In the rows, 128 means zero.
Known rows, with every way that one mark hangs from another
{Z597 {Z579 {Z786 {Z666 {Z15 Z33} {Z995 Z344}}}}}: [ 91 121  66 104  94  88 150 145  95 123 112  87 154  91 112 190 104 160
  86 165 170 163 112 149]
{Z579 Z597 {Z786 {Z666 Z15 {Z995 Z344}}}}: [ 69 125  61 123 106  90 126 142 106 105 139  98 112  97  98 164  78 158
 108 136 138 134  85 153]
{Z666 Z15 Z786}: [ 72 139  96 144 123 127 126 146 107 129 178  91 150 108 126 145 129 133
 159 144 129 102 115 177]
{Z597 {Z579 {Z786 {Z666 Z15 Z995}}}}: [ 91 128  71 118 116 124 145 142 108 115 122  89 129  97 119 161 103 145
 111 178 151 136 105 171]
{Z579 {Z786 Z666}}: [ 86 115  62 134 110 124 134 132 109 124 159 130 138 122 112 154  91 130
 112 122 142 117 119 169]
{Z995 {Z344 {Z537 {Z33 Z15}} {Z786 Z666}}}: [ 85 104  50 154 123  87 107 120  78 177 145  98 141 138 107 160 120 180
 155 120 188 114 147 121]
{Z579 Z597 {Z786 {Z666 {Z15 Z33} {Z995 Z344}}}}: [ 63 119  59 109  90  81 141 156  95 114 136  92 135  91  93 176  76 155
  97 134 145 151  76 150]
{Z213 {Z666 {Z15 Z33} Z786 {Z995 Z344}}}: [ 85 139 103 161 107 106 163 166  83 125 143  65 178  94 123 161 121 148
 145 159 137 136 117 179]
{Z786 {Z666 {Z15 Z33 {Z579 Z597}} {Z995 Z344}}}: [ 74 106  88 121  86 112 137 184  94 126 150 103 127  83 115 166  97 150
 132 149 155 178  87 130]
{Z744 {Z33 Z15} Z274}: [100 114 118 148 130  88 108 148  73 147 159  70 171 132  81 155 174 167
 130 135 139 121 156 143]
{Z274 {Z744 {Z33 {Z15 {Z579 Z597 {Z786 Z666}}}}}}: [ 27  41  60 140 110  81 119 149  92 142 180 104 122 107  72 159  94 158
 139 142 140 141 116 146]
{Z274 Z744}: [ 88 122  86 171 123 133 141 140 103 129 178 140 149 134 103 151 131 146
 150 118 111 127 125 167]
{Z15 Z33}: [101 132  94 138 103 126 147 152  93 138 164 126 172 125 106 159 135 131
 122 122 135 133 115 159]
{Z995 {Z344 Z537 Z786}}: [ 97 103  62 167 113  71 107 113  93 126 153 137 147 126 132 154 147 170
 125 107 163  88 155 147]
{Z537 Z33}: [106 132  78 153 136 138 130 139  99 157 162 108 155 131 104 142 138 133
 150 124 137 122 116 156]
{Z597 {Z579 {Z786 {Z666 Z995}}}}: [113 126  69 124 117 129 142 135 115 124 108 104 140 102 114 163  97 143
  89 173 148 138 121 171]
{Z996 {Z33 {Z15 {Z579 Z597 {Z786 Z666}}}}}: [ 39 103  58 128  97  80 115 138  81 148 169  96 108 122  76 151  80 139
 109 142 145 130 106 152]
{Z344 {Z537 {Z33 Z15}} {Z786 Z666}}: [ 78 105  53 150 128 116 116 130  82 177 151  93 138 140 108 143 118 162
 170 130 176 105 130 139]
{Z996 {Z33 Z15}}: [ 81 163  97 157 117 109 127 132  62 154 161  93 145 155  72 152 140 149
 135 137 136 114 129 149]
{Z995 {Z344 Z786}}: [ 98 112  75 151 111  71 129 115 101 132 148 126 153 122 108 151 138 164
 103 116 145 111 155 158]
{Z213 {Z666 Z15 Z995}}: [100 150 115 177 124 143 165 164  87 111 157  92 141 117 120 131 138 137
 168 157 122 120 103 188]
{Z597 {Z579 {Z786 {Z666 {Z995 Z344}}}}}: [120 126  65 127 111 101 132 126 111 121 101 109 143 100 114 180  98 162
  75 163 160 147 137 154]
{Z995 {Z344 {Z786 Z666}}}: [ 96 107  70 146  99  99 136 130 101 135 142 133 142 117 111 153 105 163
 113 115 160 129 152 147]
{Z666 {Z15 {Z579 Z597 Z786}} {Z995 Z344}}: [ 65 101  65 127 113  59 113 131 107 106 156  92 116  91 113 157 119 150
 106 150 130 126  98 158]
{Z15 Z33 {Z579 Z597 {Z786 Z666}}}: [ 60  73  57 109  84  99 134 158 110 132 172 129 133  92 110 157  75 120
  96 126 144 147  93 165]

Rows
[ 73  66  86 132 127  47 100 127  82 142 166  63 162 119  96 154 168 154
 110 148 142 116 161 152]  {Z744 {Z33 {Z15 {Z579 Z786}}} Z274}
[ 79  78  80 128 125  86 113 147  81 142 131  45 149 109  96 155 132 158
 117 174 150 143 149 140]  {Z744 {Z33 {Z15 {Z579 {Z786 {Z666 Z995}}}}} Z274}
[ 76 106  70 120 110  76 108 132 103 136 139  91 117 107  92 168  81 159
  99 158 146 147 113 137]  {Z33 {Z15 {Z579 Z597 {Z786 {Z666 {Z995 Z344}}}}}}
[ 88 132  78 145 118  77 138 126  92 119 132  87 142 113 110 148 143 171
 126 147 141 118 131 154]  {Z666 Z15 {Z995 {Z344 Z786}}}
[ 60  61  74 127 114  98 121 140  83 146 167  94 140 113  96 158 123 143
 139 155 167 129 142 140]  {Z744 {Z33 {Z15 {Z579 {Z786 Z666}}}}}
[ 61  60  84 125 121  33  89 137  90 138 171  65 146 106  81 150 144 157
  98 139 132 116 134 157]  {Z744 {Z33 {Z15 {Z579 Z597 Z786}}} Z274}
[ 76 101  79 129 122  77 115 114  99 144 178 101 141 129 105 152 136 134
 119 149 136 110 133 164]  {Z33 {Z15 {Z579 Z786}}}
[ 81  97  93 128  95 108 130 166 104 137 180 131 146 101 109 150 120 124
 115 129 132 143  98 158]  {Z15 Z33 {Z579 Z597}}
[ 54 113  93 118 105 114 132 175 105 133 161  64 148  75 121 149 109 127
 140 175 125 140  81 171]  {Z666 {Z15 Z33 {Z579 Z597}} Z786 Z995}
[ 72  90  57 109  93 111 141 162 108 129 142 104 134  87 108 157  70 125
  95 152 137 156  84 162]  {Z15 Z33 {Z579 Z597 {Z786 {Z666 Z995}}}}
[104 114  70 156 134 130 100 144  78 171 139  86 133 127 124 168 129 166
 177 158 183 145 134 101]  {Z786 {Z666 {Z995 {Z344 {Z537 {Z33 {Z15 Z579}}}}}}}
[ 73 133  95 153 113 104 122 136  66 158 173  96 137 143  90 148 149 141
 143 153 142 125 139 143]  {Z996 {Z33 {Z15 Z579}}}
[ 70  61  80 126 115  73 107 144  84 146 160  70 150 113  99 156 135 154
 118 147 157 134 159 144]  {Z744 {Z33 {Z15 {Z579 {Z786 Z666}}}} Z274}
[111 122  62 171 134 110 100 129  86 149 161 124 152 133 126 163 150 159
 155 104 165 109 136 128]  {Z995 {Z344 {Z537 Z33}}}
[ 45 105  60 106  86  97 140 160 100 120 174 112 131  98  97 159  77 132
 110 116 140 135  68 169]  {Z579 Z597 {Z786 {Z666 {Z15 Z33}}}}
[ 79 117  63 147 106  71 134 135  75 124 134  92 158 110 128 165 150 172
 133 136 164 115 122 141]  {Z666 {Z15 Z33} {Z995 {Z344 Z537 Z786}}}
[ 81 126  76 129 102  70 154 137  83 130 129  81 164 109 105 160 140 167
 112 144 147 137 122 151]  {Z666 {Z15 Z33} {Z995 {Z344 Z786}}}
[ 69  99  99 170 131 108 132 144  75 148 174 101 161 139  69 161 155 167
 164 137 131 128 138 143]  {Z274 {Z744 {Z33 Z15}}}
[ 65  97  79 146 104  95 171 158  86 116 162  78 152  98 130 145 127 121
 138 167 130 134  99 194]  {Z213 {Z666 {Z15 Z33 {Z579 Z786}} Z995}}
[ 62  96  79 122 118  64 104 124 108 139 181 104 124 119  92 148 115 135
 105 142 127 109 107 168]  {Z33 {Z15 {Z579 Z597 Z786}}}
[ 99 126  73 145 113 139 152 143 105 133 120 104 138 114 110 135  98 149
 125 152 142 130 127 163]  {Z344 {Z786 {Z666 Z995}}}
[ 84  94  55 128 105  91 116 140 115 118 137 115 115  91 111 161  76 147
  94 144 142 147 110 148]  {Z15 {Z579 Z597 {Z786 {Z666 {Z995 Z344}}}}}
[121 139  77 170 116 145 114 146  91 121 129 131 136 121 135 168 116 163
 145 131 166 129 130 124]  {Z786 {Z666 {Z995 {Z344 Z537}}}}
[ 91  83 117 147 126  83 104 152  78 152 170  71 163 121  99 150 182 158
 138 150 144 131 164 138]  {Z744 {Z33 {Z15 Z579}} Z274}
[ 57  84  53 116 121  94 110 139 104 168 171  88 118 115  88 148  83 135
 132 142 148 135  97 153]  {Z537 {Z33 {Z15 {Z579 Z597 {Z786 Z666}}}}}
[ 67 103  70 124  81  84 153 148  85 136 153 113 151 108 111 164 111 162
 122 118 170 146 126 144]  {Z995 {Z344 {Z786 {Z666 {Z15 Z33}}}}}
[ 59  90  73 121  92  51 139 151  94 129 145  85 139  85 109 151 127 160
 109 152 144 149 105 151]  {Z666 {Z15 Z33 {Z579 Z597}} {Z995 {Z344 Z786}}}
[116 111  33 141 131 106 111 123  99 145 101  96 143 105 130 180 109 166
 113 154 183 133 129 137]  {Z597 {Z579 {Z786 {Z666 {Z995 {Z344 {Z537 Z33}}}}}}}
